Each row was made from one small tree. The marks that hang from a mark follow it in brackets, in the order of their numbers. Every link used is in the known rows. Write each row's tree.
In the rows, 128 means zero.
Known rows
J198{J103{J365} J489{J251 J982}}: [101 155 118 167 160  94 101 126  88 145 123 103 106 186 174 117  95 128
 156 175 180 110  68]
J489{J251 J982{J103{J365}}}: [150 149 131 140 154 110  95 134 109 128 152 118  99 171 157 135 108 135
 145 137 156 111  85]
J103{J198{J489} J365{J332}}: [120 135 126 147 132  88  97 113  86 109 109 129 118 185 184 129 134 120
 129 140 165  97  60]
J103{J365{J332} J982}: [140 131 112 171 136  83  95 121  62 117 142 127 108 179 177 130 120 162
 130 146 178  74  78]
J198{J103{J365{J332} J982} J489}: [ 98 137 113 179 146  73  84 118  67 138 111 119 123 189 176 122 104 157
 139 176 190  86  54]
J198{J489{J982}}: [118 146 128 177 141  90  95 131  87 132 140 114 100 180 212 119 124 122
 160 141 138 111  79]
J198{J103{J365}}: [122 164 115 182 128 105  83 108  69 123 113 129 144 173 157 127 124 149
 131 145 168  91  94]
J251{J489{J982{J103{J365}}}}: [143 142 128 170 126  69  75 142  95 117 151 129 108 168 158 143 116 145
 146 134 147 112  95]
J332{J365{J103{J982}}}: [133 182 103 176 165  84 117 128  94 131 137 126 148 181 210  84 134 136
 130 147 132  96  92]
J982{J103{J198 J365{J332}}}: [149 137 127 128 127 111  80 112 102 107 122 145 140 177 149 147 137 145
 123 127 154 102  63]
J251{J489{J982{J103{J198}}}}: [138 148 127 147 130  94  74 129 125 127 144 132 138 173 172 137 134 142
 160 141 119 132  69]
J332{J365{J103{J982}} J489{J251}}: [133 194  88 162 188 121 133 127 109 133 141 116 150 173 204 100 122 143
 140 146 132  80  89]
J103{J198 J365{J332}}: [143 136 116 147 126 107  98 105  81 100 123 138 129 180 172 135 138 141
 127 131 160  88  69]
J167{J251{J489{J982{J103}}}}: [117 153 150 169 155 103  99 152 108 139 146 124 123 179 181 162 136 125
 155 138 123 133  82]
J489{J251}: [125 176 128 166 150 130 113 130  94 122 130 115 132 167 201 131 155 116
 148 129 130 101  81]
J365{J103{J198 J982} J332{J489}}: [144 157  88 153 150 121 101  94  97 115 138 140 178 173 188 130 125 176
 134 148 149  71  88]
J198{J103 J489{J251}}: [ 79 184 124 176 158 121 102 128  98 142 101 107 146 177 196 123 135 112
 155 161 144 116  54]
J167{J251{J489{J982}}}: [110 153 139 188 154 100 118 146  82 138 148 114 114 185 205 150 139 124
 156 145 132 120  86]
J251{J489{J982{J103}}}: [133 146 134 175 127  89  79 149 107 128 151 127 128 165 182 146 134 138
 159 132 116 122  78]
J982{J103{J198 J365}}: [156 165 124 130 123 108  69 106 113 109 124 143 135 167 139 130 131 145
 127 125 150 111  91]
J198{J103}: [113 172 118 186 132 125  87 113  80 130 115 130 164 169 179 130 140 142
 142 142 140 102  79]
J489{J251 J982{J103{J198}}}: [147 157 126 119 156 132  89 121 138 133 144 119 128 175 170 130 124 134
 161 146 130 132  59]
J198{J103 J489}: [ 88 169 124 187 136 107  85 120  86 136  97 122 150 176 191 122 136 122
 148 148 142 110  65]

Which tree is each row?
[159 154 121 113 151 115  87 114 129 123 146 120 107 179 145 127 105 140
 148 148 159 121  73] | J489{J251 J982{J103{J198 J365}}}
[141 158 131 145 155 125  95 139 121 136 151 116 116 170 181 139 121 128
 160 138 127 120  71] | J489{J251 J982{J103}}
[125 136  98 183 135 136  90 101  63 115 121 138 154 171 154 160 118 170
 130 138 169  62  77] | J198{J103{J365{J332{J489}}}}
[118 185 105 147 169  67 109 117 115 134 116 123 147 192 212  67 132 119
 138 164 137 113  72] | J332{J365{J103{J198{J489} J982}}}
[137 143  98 160 162 122 110 113  82 124 146 114 106 171 172 144 108 169
 137 148 174  59  75] | J103{J365{J332{J489{J251}}} J982}
[138 150 107 160 157 148 109 120  98 131 158 112 112 167 193 140 119 148
 161 137 132  89  87] | J332{J489{J251 J982}}
[119 157 138 147 160 105  94 146 123 140 139 107 105 175 194 133 118 110
 169 143 130 132  60] | J198{J489{J251 J982{J103}}}
[126 154 140 139 152 110  96 134 126 136 137 126 133 184 172 154 135 128
 155 147 125 141  71] | J167{J251{J489{J982{J103{J198}}}}}
[149 135 116 155 129 129  80 118  85 106 135 143 133 161 147 169 126 159
 125 109 148  70  84] | J982{J103{J365{J332{J489}}}}
[137 182  97 178 156 124 121 122  91 118 130 134 168 168 200 112 145 132
 127 115 113  80 107] | J332{J365{J103} J489}
[119 186 110 156 151  74  92 109 114 127 118 126 158 182 204  92 128 138
 140 161 152 112  92] | J365{J103{J198{J489} J982}}
[154 160 105 143 131  85  82  95  93 120 134 132 111 178 160 103 116 167
 134 157 176  92  92] | J103{J198 J365 J982}
[ 87 180 116 171 170 101  97 127 102 156 109 102 134 180 196 107 113 135
 161 182 159 110  49] | J198{J103{J982} J489{J251}}
[133 173 100 146 161 156 124 107 108 105 125 129 192 175 194 148 147 139
 136 138 132  84  79] | J365{J103{J198} J332{J489{J251}}}
[116 188 122 157 139  92 102 111 105 110 107 131 173 177 206 106 148 115
 132 139 131 115  97] | J365{J103{J198{J489}}}
[136 112  97 177 139 127  87 105  62 125 139 133 131 179 155 153  93 181
 142 154 178  64  75] | J198{J103{J365{J332{J489{J982}}}}}
[164 145 108 127 135 145  68 101 127 129 152 139 133 165 154 138 116 166
 156 131 126 103  86] | J332{J489{J982{J103{J198}}}}
[120 136 105 177 139  92  87 113  65 131 122 130 135 182 163 131 107 174
 131 169 191  78  64] | J198{J103{J365{J332} J982}}
[120 175 114 131 159  81  97 107 111 130 121 106  94 184 178  95 109 135
 144 170 178 106  68] | J103{J198{J489{J251}} J365 J982}
[138 152 105 156 175 142 124 131 104 135 157 111  99 177 200 118 122 130
 160 134 122  91  63] | J332{J365 J489{J251 J982}}
[150 140 124 145 122  73  70 121 115 118 144 133 115 172 145 133 116 150
 147 146 148 123  84] | J251{J489{J982{J103{J198 J365}}}}
[ 93 158 122 173 165 112 102 130 101 153 124 102 124 187 200 120 111 123
 169 172 152 123  51] | J198{J103 J489{J251 J982}}
[143 142 103 135 148 146 111 101  95 105 129 124 131 175 164 150 131 150
 132 134 159  71  67] | J103{J198 J365{J332{J489{J251}}}}
[125 144 122 148 137  95  90 111 106 129 133 120 108 185 201 111 125 126
 161 151 141 121  69] | J103{J198{J489{J982}}}
[143 186 102 154 146  94  94 103 106 121 132 136 169 175 192 100 131 159
 134 156 145 102 104] | J365{J103{J198 J982}}
[156 149 112 141 154 134  88 122 108 124 160 119 103 162 144 148  98 158
 150 131 155  91  96] | J332{J489{J251 J982{J103{J365}}}}
[ 93 168 115 182 148  86  78 118  88 151 112 116 135 178 189 107 115 150
 155 175 160 106  65] | J198{J103{J982} J489}
[154 137  94 157 148 132 109 101  99 110 149 140 173 178 193 144 123 161
 142 141 137  84  91] | J365{J103{J198} J332{J489{J982}}}
[123 136 120 159 152  89 109 121 100 116 128 127 157 195 215 121 126 124
 148 154 144 112  68] | J365{J103{J198{J489{J982}}} J332}
[130 152 124 132 155  89 103 115 109 128 132 105  84 188 181 107 107 119
 154 161 170 118  69] | J103{J198{J489{J251 J982}} J365}
